Each row comes from the steps of one path. Every step used is in the known rows, and no mark comes twice. Write the path behind each row, first mark first.
Known rows
e -> f: 20; -3; 8; -9; 14; 4; 11; -2; 8; -23; 12; 6; -18; -16; 25; -13; -7; -13; 17; 18; 10; -3; 5
u -> f -> z -> g -> v: 33; -30; -20; 42; 27; -2; 10; 17; 6; -35; -9; 8; 21; -36; 47; -6; 17; 27; 2; -18; -29; -8; -1
g -> f -> u -> q -> e: -6; 12; -8; -16; -17; 10; -9; 4; -46; -14; -4; -27; -31; -18; 13; 1; 23; -3; 22; 34; 34; 74; 0
g -> f -> z: 22; -5; -11; -3; 12; 8; 4; -7; -23; -38; 3; -11; 2; -33; 38; -22; 13; 12; 24; -5; -5; 13; 13
v -> e: 17; -21; 32; 9; 6; -23; -4; -7; -24; -13; 4; -1; -12; 12; 11; 1; -9; 19; 18; 11; 9; 33; 25
v -> g -> z: -2; -12; -32; 27; 61; 16; 6; 7; -40; -52; -1; -9; 0; -35; 37; -39; -10; -10; -1; -11; -6; 14; -10
g -> v -> e -> f: 29; -9; 30; 17; 9; -11; 18; 10; 13; -40; 2; -2; 11; -15; 6; 2; -22; 4; 33; -1; 3; 21; 8
g -> z: 11; -4; -12; 13; 29; 8; 3; 1; -36; -25; 5; -1; 0; -19; 28; -21; 2; 4; 9; 5; -1; 15; -1
q -> u -> f -> z -> g: 33; -33; 1; 21; 10; 2; 0; 11; -11; -11; -3; 12; -21; -11; 29; -8; 27; 3; -6; 0; -22; 5; 24
g -> z -> f -> u: 23; 12; -15; 1; 22; 27; 7; 7; -42; -44; 13; 0; -16; -33; 30; -31; 4; 17; 5; 17; 0; 35; -9
f -> u -> q -> e -> v: -25; -18; -9; -16; 15; -12; -10; 14; -46; 8; -16; -26; -43; -2; 12; 17; 28; 6; 21; 40; 36; 60; -16
g -> z -> f: 14; 8; -14; -11; 29; 34; 23; -17; -38; -42; 11; -1; -3; -13; 30; -29; -10; -5; 15; 5; -4; 28; 1
z -> f: 10; 5; 0; -19; 18; 21; 21; -20; -16; -29; 9; 4; -17; 3; 22; -20; -2; 2; 15; 12; 0; 24; 11
g -> z -> f -> u -> q -> e: -7; 19; -10; -21; 1; 29; 2; -4; -59; -22; 3; -24; -25; -18; 13; -6; 7; -10; 23; 28; 22; 69; -15
q -> e -> v -> g -> z: -23; -43; -56; -1; 68; 7; 24; 5; -55; -45; -17; -35; -7; -23; 49; -9; -4; -16; 7; 3; 8; 37; -27
u -> q -> e -> v -> g -> f: -42; -17; -46; -23; 38; 20; 20; -10; -55; -39; -22; -44; -24; -7; 33; -6; 0; -34; 28; 6; 24; 74; -8
v -> e -> f -> z -> g: 46; -25; 17; 7; 11; -20; -1; 8; -2; -34; 0; -1; 4; -25; 34; -4; -16; 4; 11; -13; -3; 10; 4
z -> g -> v: 14; -4; -26; 33; 46; 0; 3; 22; 1; -35; -12; 5; 24; -22; 29; -16; 8; 21; -6; -16; -15; 20; -23
z -> f -> u -> q -> e: -10; 12; 3; -28; -8; 16; -1; -7; -39; -9; 1; -19; -42; 0; 4; 5; 13; -2; 22; 34; 28; 63; -8
u -> q -> e -> v -> g -> z: -43; -22; -46; -5; 57; 15; 9; -1; -66; -31; -22; -41; -15; -14; 31; -6; -4; -35; 22; 1; 18; 56; -25
v -> g: -4; -16; -20; 18; 51; 3; 5; 2; -19; -40; -1; -2; -15; -19; 29; -28; -3; -3; 1; -5; -3; 11; -1
g -> v -> e: 15; -14; 25; 29; 16; -20; 5; 8; -9; -31; -5; -2; 13; -3; 4; 2; -8; 29; 24; -6; -3; 36; 10
g -> v: 7; -3; -4; 27; 31; 1; 9; 10; 0; -30; -6; 3; 15; -17; 13; -11; 7; 20; 16; -5; -5; 13; -6
u -> f -> g -> v: 19; -26; -5; 39; 22; 18; 12; -18; 14; -28; -22; 10; 16; -27; 21; 11; 4; 13; 24; 12; -28; -13; 4
z -> f -> g -> v: 12; 5; -12; 11; 42; 39; 20; -29; 9; -46; -19; 1; 25; -25; 10; -8; -7; 8; 29; -3; -25; 5; -17
z -> g -> f -> u: 29; 2; -31; 12; 16; 5; -7; 24; -28; -38; 2; 2; -12; -41; 45; -32; 19; 27; -17; 11; 4; 49; -11
u -> f -> z -> g: 35; -34; -12; 21; 14; -4; 1; 6; -9; -19; -3; 11; -5; -21; 55; -7; 16; 18; -5; -2; -18; -9; 13

Which path is each row?
28; -31; 10; 13; 2; -5; 5; -5; -8; -15; 6; 8; -17; -20; 38; -3; 17; 15; 20; 10; -12; -18; 30 => u -> f -> z
19; -23; 19; 39; 26; -6; -2; -14; -2; -31; -26; -3; 31; -16; -2; 15; -14; 26; 32; -2; -18; 18; -3 => f -> g -> v -> e
37; -6; -17; 25; 37; 3; 10; 25; 22; -47; -6; 1; 30; -54; 37; -16; 1; 6; 10; -27; -18; -12; -28 => e -> f -> z -> g -> v
-7; -20; -49; 9; 55; 7; 11; 20; -43; -59; -7; -18; -27; -42; 50; -36; 11; 13; 3; 11; 6; 48; -14 => e -> v -> g -> f -> u
0; 31; -5; -5; 9; 32; -3; 0; -52; -29; 10; -7; -25; -24; 13; -29; 2; -2; 22; 15; 12; 53; -6 => g -> z -> f -> u -> q
6; -3; -34; 18; 37; 14; 1; 17; -32; -61; 4; -10; -22; -49; 41; -41; 8; 12; -2; 5; 5; 38; -3 => v -> g -> f -> u
39; -17; 33; 21; 10; -17; 11; 10; 14; -44; 0; -8; 22; -33; 11; 2; -16; 10; 43; -17; -7; 0; 7 => g -> v -> e -> f -> z
1; 7; -31; -9; -4; 10; -13; 14; -47; -19; -11; -24; -22; -24; 29; -5; 20; 1; -2; 22; 27; 83; -17 => z -> g -> f -> u -> q -> e
-12; 24; -26; 10; 41; 39; 0; 5; -57; -55; 6; -15; -25; -39; 23; -47; -8; -14; 13; -2; 5; 53; -15 => v -> g -> z -> f -> u -> q
-13; -39; -21; -21; 30; -12; 17; -4; -32; -5; -14; -20; -20; 11; 31; 17; 13; 2; 15; 29; 18; 33; -9 => q -> e -> v
-3; 2; -7; -12; 7; 34; 2; -29; -23; -17; -22; -25; 3; -32; 6; 17; -16; -54; 35; 25; 14; 18; -23 => u -> q -> e -> f -> g -> z
-22; -3; -12; -38; 10; 12; 9; -5; -50; -8; -10; -25; -46; 5; 15; 9; 15; -1; 28; 39; 29; 73; -16 => z -> f -> u -> q -> e -> v
-17; -29; -48; 16; 80; 10; 18; 9; -50; -52; -11; -17; -6; -29; 46; -31; -7; -8; 5; -7; -6; 23; -18 => e -> v -> g -> z
-12; -16; -51; -7; 79; 35; 37; -8; -52; -67; -4; -18; -10; -21; 50; -41; -16; -16; 11; -8; -9; 35; -15 => e -> v -> g -> z -> f
10; 20; -23; 9; 5; 14; -19; 18; -41; -26; -3; -6; -19; -31; 27; -29; 18; 10; -3; 10; 15; 68; -9 => z -> g -> f -> u -> q
25; -19; -15; 17; 33; -9; -10; 11; -16; -23; -5; 2; 6; -26; 41; -19; 16; 21; -4; -14; -11; -1; -9 => f -> z -> g
45; -9; 11; 35; 18; -19; 2; 42; 6; -46; -1; 2; 8; -40; 22; -7; -10; 26; -1; 1; 2; 40; -19 => z -> g -> v -> e -> f -> u
-19; -34; -34; 8; 73; -1; 15; 5; -29; -38; -13; -11; -20; -11; 39; -22; -1; -2; 7; -1; -1; 19; -8 => e -> v -> g
30; -14; 37; -4; -5; -14; 10; -5; -2; -24; 11; 1; -17; -2; 13; 0; -23; -5; 25; 15; 15; 20; 21 => v -> e -> f
18; 7; 47; 1; -21; -15; -17; 10; -16; -12; 9; -4; -38; -13; -7; 1; -11; 0; 31; 26; 31; 47; 14 => v -> e -> f -> u -> q
-6; 4; 0; 0; 10; 25; 8; -20; 12; -22; -31; -21; 15; -29; -7; 27; -8; -36; 48; 13; 5; 14; -28 => u -> q -> e -> f -> g -> v
41; -41; 9; 45; 9; -22; 6; 15; -5; -34; -10; 2; 23; -22; 37; 5; -1; 38; 11; -20; -24; 15; 17 => u -> f -> z -> g -> v -> e
9; -13; -33; 11; 41; 15; 8; -3; -26; -62; -1; -18; 1; -47; 48; -40; 3; -2; 13; -21; -10; 12; 7 => v -> g -> f -> z
-4; 12; 13; 10; 1; -3; -25; 14; -31; -1; 0; -1; -36; -14; 2; -12; 21; 13; 14; 24; 21; 38; 0 => f -> u -> q
21; -12; 3; -14; -2; -6; 3; 18; -4; -16; 7; -9; -33; -31; 24; 11; 10; -2; 7; 42; 27; 21; -13 => q -> e -> f -> u
20; -8; 15; 16; 25; 18; 17; -33; -1; -45; -20; -4; 27; -10; 0; 8; -24; 18; 39; -5; -20; 30; 0 => z -> f -> g -> v -> e
-21; -3; 6; -18; -1; 1; -6; -13; -32; 7; -9; -22; -25; 12; 3; 12; 11; -17; 26; 24; 26; 45; 1 => u -> q -> e
39; -14; 9; 24; 23; -10; 15; 19; 12; -47; -5; 1; 21; -21; 23; -2; -25; 7; 10; -14; -5; 32; -9 => z -> g -> v -> e -> f
9; 5; -36; 13; 54; 32; 12; 11; -46; -67; 10; -7; -16; -49; 40; -47; -7; 3; -4; 0; -4; 32; -16 => v -> g -> z -> f -> u
-2; 26; 7; -13; 2; 21; -8; -3; -32; -16; 8; 0; -39; -6; 4; -21; 11; 6; 23; 22; 17; 49; 1 => z -> f -> u -> q
24; -18; 2; 37; 31; -18; 2; 19; -10; -35; -9; -1; 25; -8; 19; -4; -9; 32; 2; -17; -9; 46; -5 => z -> g -> v -> e
-12; 16; -23; 13; 23; 20; -11; 12; -43; -48; -1; -18; -30; -39; 21; -40; 6; -4; 14; 3; 16; 58; -3 => v -> g -> f -> u -> q
28; -4; -12; 7; 29; 29; 6; -18; -4; -39; -10; 0; 12; -48; 25; -8; -17; -25; 24; 14; -10; -17; -16 => e -> f -> g -> z
24; -13; -23; 37; 45; -6; -3; 24; 1; -37; -13; -2; 34; -40; 35; -16; 16; 29; 3; -29; -22; 3; -25 => f -> z -> g -> v
29; 1; 9; 1; 8; -4; -2; 22; 3; -25; 13; 9; -31; -37; 22; -12; 6; 9; 8; 30; 15; 5; -4 => e -> f -> u
9; -9; -9; 33; 42; 12; 2; -10; 9; -32; -25; 2; 29; -31; 8; 1; 2; 15; 23; -1; -22; -4; -19 => f -> g -> v
